Each row was made from one small tree. Brackets hold a mark, then the marks that hang from it, in the order of their numbers. Every link used is in the known rows. Write each row's tree.
In the rows, zero is written as 128.
Known rows
{Z157 Z297 {Z915 Z425} Z938 Z956}: [160 107 128 155  26 129 193 112  73 102 122 141 135 124 128 139 160 125
 120 111  95 139]
{Z956 Z938}: [ 90  64 131 166  83 119 165 106 112 107 108 153 148 139 115 125 166 124
 128 129 109 129]
{Z157 Z297 {Z956 Z425 Z938}}: [101  43 134 148  38 126 165 105 112  93 106 157 128 140 125 131 167 124
 119 123 102 127]
{Z157 Z297 Z915 {Z956 Z938}}: [125  76 134 164  57 127 197  98 107  95 124 153 135 127 125 129 165 126
 122 124  98 127]
{Z938 {Z157 Z297} {Z956 Z425}}: [  6  91 130 128  59 125 118 123 106 100  52 150 137 143 117 167 156 120
 122 134 109 160]
{Z297 {Z157 Z915 {Z938 Z956}}}: [ 89 104 127 149 108 133 176 119  88 112  98 141 123 133 118 159 154 122
 132 121 125 161]
{Z425 {Z956 Z938}}: [ 53  52 133 176  84 119 175  98 116 110 109 147 149 132 122 138 165 123
 125 142 104 136]
{Z956 {Z157 Z938}}: [121 137 138 160  64 123 165 138  93 106 140 147 160 135 114 142 158 123
 121 115 129 144]
{Z297 {Z157 Z915 Z938}}: [131 125 126 163 101 129 187 119  91 113 108 143 122 129 122 143 156 124
 127 116 127 151]
{Z297 {Z157 Z938 {Z956 Z425}}}: [146  93 128 143  66 130 178 123  94 106  95 152 114 139 128 146 157 123
 124 104 129 149]
{Z915 {Z425 Z956}}: [ 64  86 124 168  62 124 151 117  96 125 100 138 148 129 126 148 161 123
 127 139  99 151]
{Z157 Z956}: [138 127 130 158  62 122 165 113 101 106 110 157 149 134 123 136 160 125
 121 117 117 140]
{Z425 Z915 {Z956 Z938}}: [ 47  46 129 182  76 120 179 115 117 111 112 150 149 127 126 141 164 122
 125 143 121 137]
{Z938 {Z157 Z297 {Z956 {Z425 Z915}}}}: [ 90 101 127 144  32 128 153 141 105  97  73 159 134 133 130 156 155 121
 115 121 128 144]
{Z938 {Z956 {Z157 Z297}}}: [ 24 121 141 148  60 130 120 133 102  97 132 151 160 137 111 159 155 123
 126 138 120 155]
{Z157 Z297 {Z938 Z956}}: [ 63 109 132 150  46 122 142 103  85  88  99 151 149 137 110 150 162 125
 122 127 108 155]
{Z915 {Z425 {Z956 {Z157 Z297} Z938}}}: [ 20  38 139 173  36 131 156 124 102 109 140 138 157 129 122 151 160 123
 131 147  98 137]
{Z938 Z157}: [ 81 125 128 157  79 124 148 125 106 112  74 149 151 135 117 147 154 122
 126 124 118 148]
{Z157 Z297 {Z915 {Z425 Z956}} Z938}: [ 89  99 128 169  45 126 182 105  80 108 119 132 134 120 126 151 162 124
 121 134  88 151]
{Z425 Z915 {Z956 {Z938 {Z157 Z297}}}}: [ 21  56 133 179  52 126 171 113 111  98  82 151 156 125 123 157 156 121
 124 148 117 138]
{Z425 Z915 {Z956 {Z157 Z297} Z938}}: [ 23  63 140 182  51 128 161 130 114  99 148 152 162 125 123 150 159 121
 124 149 127 137]
{Z157 Z297 Z915 {Z956 Z425 Z938}}: [111  51 134 147  57 125 188 105 112  98 113 153 116 133 130 132 166 125
 119 123  95 126]
{Z297 Z157}: [ 97 113 125 161  95 131 145 122 105 115  97 151 133 135 116 142 154 123
 131 126 134 149]
{Z956 {Z938 {Z157 Z297}}}: [ 47  71 133 163  53 126 156 105 112  97  76 149 154 135 114 140 157 123
 127 131 107 132]

Write each row's tree
[ 56  77 141 167  54 127 151 122 111  97 145 151 158 136 114 134 161 124
 127 134 115 130]	{Z956 {Z157 Z297} Z938}
[140 108 128 139  84 122 182 123 109 114 108 150 116 134 134 137 163 124
 117 116 108 143]	{Z157 Z915 {Z956 Z425}}
[ 46  81 131 132  49 121 134 115  93  92  92 153 130 143 115 152 164 124
 118 125 106 156]	{Z157 Z297 {Z938 {Z956 Z425}}}
[ 98 100 134 147  64 121 160 166  99 110 135 152 139 135 122 147 159 121
 117 116 144 147]	{Z956 {Z157 Z938} {Z425 Z915}}
[ 15  38 132 172  37 129 163 104 103 109  77 137 151 128 121 157 157 122
 131 143  88 139]	{Z915 {Z425 {Z956 {Z938 {Z157 Z297}}}}}
[ 95 140 141 161  38 127 151 126  91  92 147 150 159 133 110 142 157 124
 120 121 124 146]	{Z956 {Z157 Z297 Z938}}
[ 39  71 123 136  87 118 131 148 110 114  90 157 132 141 125 157 163 121
 122 131 128 155]	{Z938 {Z956 {Z425 Z915}}}
[ 33  97 135 167  35 129 136 130  95 111 139 140 160 128 124 158 155 123
 128 145 104 151]	{Z915 {Z425 {Z956 {Z157 Z297}}}}
[ 80 141 131 156  71 127 159 116 102 103  81 145 142 127 120 148 154 123
 122 132 106 146]	{Z938 {Z157 Z297 Z915}}
[ 69  53 138 162  57 133 172 133 101 114 151 136 146 128 124 139 160 125
 132 132  99 127]	{Z956 {Z157 Z297 {Z915 Z425}} Z938}
[ 62  98 128 167  56 128 162 109  94 115 114 133 137 121 129 151 160 123
 123 147  87 151]	{Z157 Z297 {Z915 {Z425 Z956}}}
[ 57  43 130 146  85 121 160 122 122 115  65 147 133 143 120 142 161 121
 125 123 107 134]	{Z956 Z425 {Z938 Z157}}
[ 68  99 127 150  91 130 154 119  91 107  89 147 135 139 114 160 154 123
 132 119 129 163]	{Z297 {Z157 {Z938 Z956}}}
[ 50  24 128 173  65 122 172 109 105 121 106 135 147 131 123 140 164 123
 131 140  91 136]	{Z915 {Z425 {Z956 Z938}}}
[ 36  36 136 171  64 127 170 128 106 124 140 136 158 131 124 149 161 121
 133 141 104 136]	{Z915 {Z425 {Z956 Z157 Z938}}}
[126 116 128 137  84 125 183 130 109 116  73 146 121 134 134 153 156 122
 117 115 108 143]	{Z938 {Z157 Z915 {Z956 Z425}}}
[107 118 136 157  42 131 171 139  78 110 152 135 145 126 122 146 157 124
 125 120 107 143]	{Z956 {Z157 Z297 {Z915 Z425} Z938}}
[152 130 126 159  97 136 185 119 102 115 106 149 123 128 129 145 153 123
 129 118 128 146]	{Z297 {Z157 Z915 Z956}}
[148 106 127 155  66 127 187 123  93 123 117 140 136 128 131 139 161 125
 125 117  99 139]	{Z157 {Z915 Z425} Z956}
[ 59  57 140 147  74 127 165 135 116 105 143 145 128 136 123 136 163 123
 122 134 107 131]	{Z956 {Z157 Z297 Z915} Z425 Z938}
[162 138 133 160  42 127 197 102  86  90 124 150 137 126 125 137 162 126
 114 112 106 141]	{Z157 Z297 Z915 Z938 Z956}
[124 148 134 155  54 132 177 112  99  98  85 149 141 125 123 151 154 123
 119 121 106 146]	{Z938 {Z157 Z297 Z915 Z956}}
[ 21  97 130 126  81 126 139 125 106 105  60 144 123 137 122 169 157 121
 121 135 101 157]	{Z938 {Z157 Z297 Z915} {Z956 Z425}}
[ 44  69 141 174  81 122 171 121 118 113 143 145 162 133 121 147 159 122
 127 142 114 140]	{Z425 {Z956 Z157 Z938}}
[124  38 126 161  81 139 206 121  99 125 110 137 119 129 132 140 157 124
 139 117 107 131]	{Z297 {Z157 {Z915 Z425} {Z956 Z938}}}
[ 74 111 128 154  55 131 157 127  92 116  82 136 141 125 122 152 155 123
 128 130  97 145]	{Z938 {Z157 Z297 {Z915 Z425}}}
[105  34 127 148  82 131 178 116 116 111  93 153 112 141 129 139 160 122
 130 116 124 133]	{Z297 {Z157 {Z956 Z425 Z938}}}
[141  91 124 148  63 129 182 140  93 107  98 156 113 133 133 151 156 121
 123 104 148 147]	{Z297 {Z157 Z938 {Z956 {Z425 Z915}}}}
